In the rows, zero is written as 128.
Known rows, with every way that one mark hangs from another:
zazi{nura{pavu}}: [118 125 149 140 152 103 117 155 139 155 118  89 115 110  89  99 110 105
 138 128 133 131 124 135  85 113 138 133  93 140 137 132 100 108 165 145
 136 160 127 156 122 143 134 128 158 119 163 116 159 105 112 115 110 134
 143  92 126 113 113 131 161 184 136  90  86]
susad{nura{fiti pavu{dugegu}}}: [135 141 160 141 149 124 118 142 130 171  85 124 128 122   4 140 136  96
 108 110 106 163 136 138  76 132 156 179  91 153 120 117 107  82  91 166
 122 117 145 153 121 182 166 144 148 107 157 128 126  88 119 123 122 116
 141 118  94 108 138 125 152 211 111  65  88]
pavu{dugegu{fiti{nura{fosa zazi}}}}: [177  76 157 141 148 141 164 141  99 152  81 171  81 135 128 123  97 147
 110 135 149 134  90 120 118 176 119 113 137 133 112 152 142 104 182 130
 136 118 126 129 110 161 148 129 158 147 149 158 137 111 144 129 160  99
 112 115 138 102 117 106 128 130 145 168 178]
zazi{nura{fiti{dugegu} fosa pavu}}: [107 135 128 125 150 102 117 127 134 151  56 142 138 106  45 109 138 103
 134 137 159 121 121 128 125 129 134 154 108 135 123 124 119 133  92 149
 141 121 113 158 137 171 152 101 122 107 133  97 165 104 128  82 113 154
 135 104 102  96 145 121 161 176 126  62  89]
susad{nura{pavu{dugegu}}}: [135 137 164 144 146 112 132 130 132 163 127 107 119 140  42 117 116  87
 105 104 110 142 137 141  64 131 150 160  86 141 123 122 121  81 156 146
 116 127 153 136 121 155 149 150 184 107 178 140 119  91 112 134 126 131
 142 108 110 127 126 119 142 188 116  81 105]
dugegu{fiti{nura} pavu}: [139  84 158 108 144 122 110 157 119 138 106 104 156  72 135 141  74 153
 133 177 101 154  87 170  88  89 107 105 110 126 115 184 134 102 172 160
 146 125 139 163  98 141 159 155 137 154 121 141 124 119 152 133 170 113
 131  73 110 101  91 120 131 144 144 152 164]
fiti{dugegu nura{fosa pavu susad zazi}}: [154  81 159 116 135 121 161  92 124 136  99 169 142 160 135  80 109  99
  92 160 162 120  80 141 113 160 105 138 130 127 110 134 168 162 192  89
 113 116  98 110 118 159 116 107 125 170 179 121 185 114 168 121 134 127
 132 121 118 105 118 139  80  85 112 173 122]
susad{nura{fiti{dugegu} fosa zazi}}: [160 124 113 135 164 108 156  84 126 132  57 152 174 121  73 113 156 113
  92 146 143 127 102 132 109 141 157 157 155 154 132 125 128 110 147 137
 102 151  96  88 137 164 142 119 106 111 146 152 127 134 102 134 113 102
  93 148 103 100 153 139 142 185 137  59 116]
nura{fosa pavu{dugegu{fiti}} susad zazi}: [150  92 178 153 149 122 165 138  97 178 143 177  78 141 106  85 123 111
  78 146 144 122  79 140 108 191 119 138 125 126  83 124 137 146 152  82
  99 135 146 127 110 170 124 115 180 137 212 174 189 120 175 103 173  97
 115 129 109 153 121 109 135  88  87 144 142]
nura{fiti{dugegu} fosa}: [151 130 123 135 165 111 141 125 134 150  50 162 167 123  97 148 156 129
  91 152 138 148 106 108 122 120 134 147 147 138 123 139 120 113  80 156
 135 119 122 121 127 124 156 110 139 129 139 130 134 114 119  97 115 135
 111 115 111 116 132  92 113 151 143  95 134]
gopas{dugegu{fiti}}: [208 125 158 128 194 142 129 162 115 145 117  51 138 104 151 184 116 142
 112 134 135 152 111 140  72 101 109 135 144 137 110 184 130  63 135 147
 141 186 161 123 136 110 143 134 152 126 136 167 111 116 113 138 155 128
 103  88 119 146  89 113 160 163 136 120 165]
dugegu{fiti{nura}}: [174  85 153 128 166 142 123 180 118 148  94 104 119 106 138 167  74 139
 128 135 115 145  85 146 100 105 105 117  97 138 113 162 119  98 169 150
 153 146 114 138 112 148 143 145 142 152 143 135 136 126 124 157 154 101
 105  85 127  90  82 112 130 149 152 162 157]
zazi{nura{fiti{dugegu} fosa pavu susad}}: [ 97 131 137 133 155 115 120 119 125 158  63 156 125 122  69 111 147 107
 117 133 161 127 110 116 129 143 113 166 110 133 107 120 118 143 101 138
 134 130 106 148 121 179 135  98 127 110 173 100 193  96 141  88 123 145
 120 113 111  95 125 135 144 139 108  77  74]
zazi{nura}: [137 125 132 147 157 112 128 143 131 145  95 103 121 115 124 123 121 140
 131 119 137 134 114 112 102 119 142 124 117 148 160 142  88  78 192 156
 142 178 114 139 113 126 131 131 157 124 166 128 135 107  91 132 107 128
 113 100 153 110 102 126 150 181 160  96 109]
susad{nura{fosa pavu{dugegu{fiti}} zazi}}: [147 108 149 147 148 114 154 116  94 150 129 141 106 117  61  81 113  88
  99 132 135 119 104 152  82 174 145 144 104 133  96 139 142 128 173 110
  97 148 147 121 121 193 136 137 168 106 178 164 138 122 132 126 154  98
 109 128  94 124 151 119 170 168 106  89 130]
fiti{dugegu{pavu} nura{susad zazi}}: [152  89 163 108 122 111 175  87 118 133  95 154 179 132 159 103 107 148
 103 178 130 141  78 145 112 114 108 120 158 139 130 160 165 106 236 136
 114 111  87 128 116 126 144 118 110 178 149 155 137 111 147 137 134 129
 140 105 133 104 109 158  80 105 119 144 145]
nura{susad}: [159 116 156 148 167 127 139 144 135 169 125 122 133 149 164 144 137 141
  83 128 102 153  98 115  98 120 123 142 130 143 134 138  99  86 171 131
 116 172 130 113  96 103 115 133 174 151 221 159 154 104 117 141 129 106
 106 109 138 149  86 117  97 114 138 137 121]
fiti{nura{pavu}}: [154  95 163 120 145 125 107 163 151 145 104 107 139 136 121 128  85 109
 124 135 119 151 112 144  75 114 129 131  87 140 134 141 119 120 177 135
 150 136 130 137 115 135 131 148 144 167 152 112 150 105 151 136 122 118
 156  85 116 103  99 120  97 147 147 179 111]
gopas{dugegu{fiti pavu} nura{fosa susad}}: [138 126 145  93 181 134 105 105 100 141  97  82 121 110 150 145  77 176
 112 189 153 122  96 159  79 120  80 125 163 115 121 216 141 110 164 119
 136 179 177 127  89 129 113 121 145 108 143 151 144 106 174 109 210 155
  92  75 103 167  74 138 156 110 122 133 136]
gopas{dugegu{pavu} nura{fiti fosa susad}}: [135 145 135  95 175 131  92  89 121 144  43 107 150 125 132 161 113 182
 111 195 150 133 120 135  86 119 117 139 179 130 159 188 112 111 132 135
 140 161 163 125  95 117 108 116 116 118 130 135 140  86 186  95 177 155
 110  93  96 159 100 141 136 122 129 125  93]

Rows:
[ 94 115 165 145 150 132 123 144  91 174 118 159  59 128  90  98 119 112
 116 116 153 118 108 116 121 178 100 140  93 120  99 134 129 130 144 118
 130 132 139 167 106 183 134 109 187 106 200 122 194  88 148  96 165 134
 112  98 127 123 110 114 168 121 101 104 108] | zazi{nura{fosa pavu{dugegu{fiti}} susad}}
[163  76 162 135 131 122 147 114 128 148  97 174 107 154 111  76  98 111
 103 155 157 131 107 120  96 194 140 121 116 128 130 129 141 145 202 102
 127 110 137 126 105 154 132 131 149 162 155 129 161 104 180 111 132 118
 154 117 123 111 132 113  92 122 141 189 129] | fiti{nura{fosa pavu{dugegu} zazi}}
[120 127 112 145 174 115 102 134 129 149  41 147 133 104 102 130 143 144
 130 133 150 131 119  99 120 150 143 131 136 143 153 131  80 112 129 150
 147 160 117 141 109 143 137 121 131 111 150 107 153 108 122 102 117 121
 109 116 128  96 130 114 157 171 165  96  84] | zazi{nura{fiti fosa}}
[165  83 190 133 129 139 158 127 118 166 111 163  98 162 119 101 106 122
 104 132 136 140  94 125  98 167 123 140 115 142 127 117 139 113 207 114
 120 116 116 128 103 157 124 126 144 179 185 147 174  91 174 142 138 107
 152 120 130 112 103 143  90 103 112 181 116] | fiti{nura{pavu{dugegu} susad zazi}}
[156 120 163 150 135 106 162 113 123 159 127 126 125 139  48  85 121  92
  99 121 119 137 117 150  64 149 169 156 109 156 127 117 123  90 194 134
  94 146 135 120 125 168 147 143 156 119 177 167 129 113 110 143 119 109
 140 130 112 123 141 143 150 188 110  83 112] | susad{nura{pavu{dugegu} zazi}}
[223 126 136 115 173 124 154 107 127 134  83  59 119 153 141 139  84 167
 118 161 173 120 100 131  62 103 139 130 187 155 174 176 112  66 204 123
 137 211 127  79 135 106 106 128 115 133 123 164 109 124 114 153 137 142
 113 106 125 156  82 158 143 174 147 126 126] | gopas{dugegu nura{zazi}}
[184  94 157 101 165 129 121 109 106 118  94  95 162  82 172 132  95 150
 124 194 153 131 102 158  75 136 113 102 161 120 120 207 161 115 196 122
 130 160 167 133 113 126 136 136 117 146 108 152 124 121 178 121 180 125
 121  90 107 128 113 130 148 126 144 161 171] | gopas{dugegu{fiti{nura{fosa zazi}} pavu}}
[141  90 153 126 150 124 103 146 136 142  95 136 139 140 136 106  90 101
 111 155 134 138 118 133  82 149 128 117  88 120 128 146 124 159 174 110
 141 134 149 127  98 146 123 144 155 157 160 100 170 101 175 115 133 126
 148  92 114 111 113 106  97 123 157 194 114] | fiti{nura{fosa pavu}}
[153 136 117 113 159 108 143 136 147 156  33 104 135 142  54 166  97 158
 123 148 139 135  94 125 110  60 125 159 145 159 146 147 104  71 103 168
 161 138  89 116 134 144 144 112 110 123 110 134 117 119  96 127 119 146
 122 104 111 109  94 128 127 194 135  84 107] | gopas{nura{fiti{dugegu}}}
[172  96 141 159 169 116 164 108 118 153 120 165 129 154 191  94 149 139
  73 159 134 127  82 113 109 182 143 122 167 139 134 134 109 131 219  81
  94 185 126  80 101 113  90 120 163 149 222 167 178 126 147 127 134  83
  92 138 137 155 108 120  99  79 141 162 123] | nura{fosa susad zazi}
[ 85 132 130 120 154 107 120  94 113 145  55 167 153 103 106 114 149 147
 118 155 144 130 104 115 141 132 114 141 146 131 131 147 119 121 131 155
 133 115 109 159 107 147 151  98 123 105 158 117 158  93 141  85 138 145
 104 106 123 105 135 135 144 133 128  69  96] | zazi{nura{fiti{dugegu{pavu}} fosa susad}}
[137 105 152  98 118  99 145 107 137 129  82 132 189 120 131 119  92 132
 120 171 116 146 107 144  98  85 109 120 127 135 135 179 161  92 188 172
 145  94 119 154 109 112 164 133 129 162 115 127 110  96 131 126 127 159
 153  74 130  91 108 128  80 150 146 131 162] | fiti{dugegu{pavu} nura}
[141 112 136 125 147  97 168  74 115 145  72 189 185 112 125 106 167 150
  77 191 129 136  75 128 130 147 136 140 182 134 116 146 134 132 134 125
 102 121 110 124 114 133 136  98 108 144 168 162 159 125 164  88 139 108
 109 136 106 137 140 135 109 103 114 101 122] | nura{fiti{dugegu{pavu}} fosa susad zazi}
[158  80 180 135 136 136 146 107 111 155 104 194  99 172 136  77 101 121
  91 141 154 139  96 117 110 205 119 132 122 128 123 123 142 149 207  90
 118 115 132 122  93 157 113 122 154 166 194 134 189  94 196 119 148 111
 143 122 125 122 118 126  83  83 124 195 116] | fiti{nura{fosa pavu{dugegu} susad zazi}}
[150 108 164 110 127 117 142 135 147 143  95 113 154 145  93 117  87  98
 120 137 134 141 107 150  91  88 110 138  94 134 112 142 155 114 149 148
 147 105 111 139 136 141 149 127 139 160 133 115 139 103 131 132 111 158
 156  87 119  91 107 129  93 154 131 147 134] | fiti{dugegu nura{pavu}}
[150  68 173 113 142 126 138 139 102 143 112 126 147  84 162 123  86 158
 122 185 110 132  62 167 101 113 107 109 130 129 112 170 134 118 214 126
 118 142 113 144  93 151 137 144 120 163 157 164 145 132 165 143 179  87
 116  95 116 111  90 146 126 111 123 162 150] | dugegu{fiti{nura{susad zazi}} pavu}
[149 104 169 156 151 128 155 116 115 183  84 202 103 149  78 104 152 123
  81 148 142 138  94 116 111 202 147 155 138 136 109 103 114 145 101 100
 104 119 136 129 113 171 128 108 144 144 196 152 190 109 188  86 143  96
 134 144 104 150 136 118 123  97  98 133  91] | nura{fiti fosa pavu{dugegu} susad zazi}
[207 126 148 120 175 138 154  94 117 148  85  71 102 169 157 141 100 175
 103 152 170 122  94 125  75 120 118 141 192 152 166 167 113  73 214 102
 126 223 119  75 127 115  88 121 116 136 160 170 136 116 132 150 152 132
 100 111 125 163  74 168 132 132 126 132 111] | gopas{dugegu nura{susad zazi}}
[176 150 144 100 177 131  98 148 143 156  49  53 127 129  61 177  89 145
 134 151 159 139 127 152  56  83 128 168 130 149 143 165 102  95  81 149
 155 172 150 122 138 142 123 126 102 121 102 120 128 110 147 120 141 151
 149  90  88 145  91 147 165 197 121 104  82] | gopas{dugegu nura{fiti pavu}}
[171  75 175 129 154 139 139 167 114 155 119 112 107 114 126 125  78 126
 119 148 127 129  59 165 104 132 101 131 102 136  87 136 131 138 187 101
 118 152 107 122 111 178 119 139 124 164 178 144 185 138 158 154 158  79
 120 111 109 104  87 144 128 111 107 177 129] | dugegu{fiti{nura{pavu susad zazi}}}
[138 122 117 125 147  88 154  66 123 127  64 155 196  96  70 100 153 121
  97 178 123 124 106 155 101 129 160 146 161 144 135 149 133 117 161 147
  95 129 116 113 124 158 157 122 100 110 134 159 114 129 119 118 125 113
 109 134  93 111 163 143 141 179 130  54 119] | susad{nura{fiti{dugegu{pavu}} fosa zazi}}
[144  81 149 104 127 107 164  66 117 127  82 185 174 137 174  80 111 142
  90 191 146 122  79 139 122 147 108 119 165 121 131 169 177 140 233 115
 113 112 107 126  94 124 128 116 119 164 158 145 152 111 170 120 147 136
 122 113 128 111 116 142  68  79 133 157 147] | fiti{dugegu{pavu} nura{fosa susad zazi}}
[150 110 136 144 157  95 134 102 129 136 125 123 153 122  96  65 129  84
  92 149 132 110 111 154  62 161 170 138 116 135 129 129 120 141 208  89
  92 173 140  93 116 157 114 143 150 120 186 147 146 131 128 133 124  93
 115 134  97 128 146 132 150 164 132 112  94] | susad{nura{fosa pavu zazi}}
[148 119 126 131 155  98 146  92 130 138  68 142 172 116  35  90 148  82
  99 152 141 118 107 163  87 142 160 163 123 145 112 119 126 137 125 125
  97 138 114 100 145 187 147 122 104 107 149 140 147 131 126 115 115 113
 118 143  82 108 166 144 150 186 108  54 101] | susad{nura{fiti{dugegu} fosa pavu zazi}}
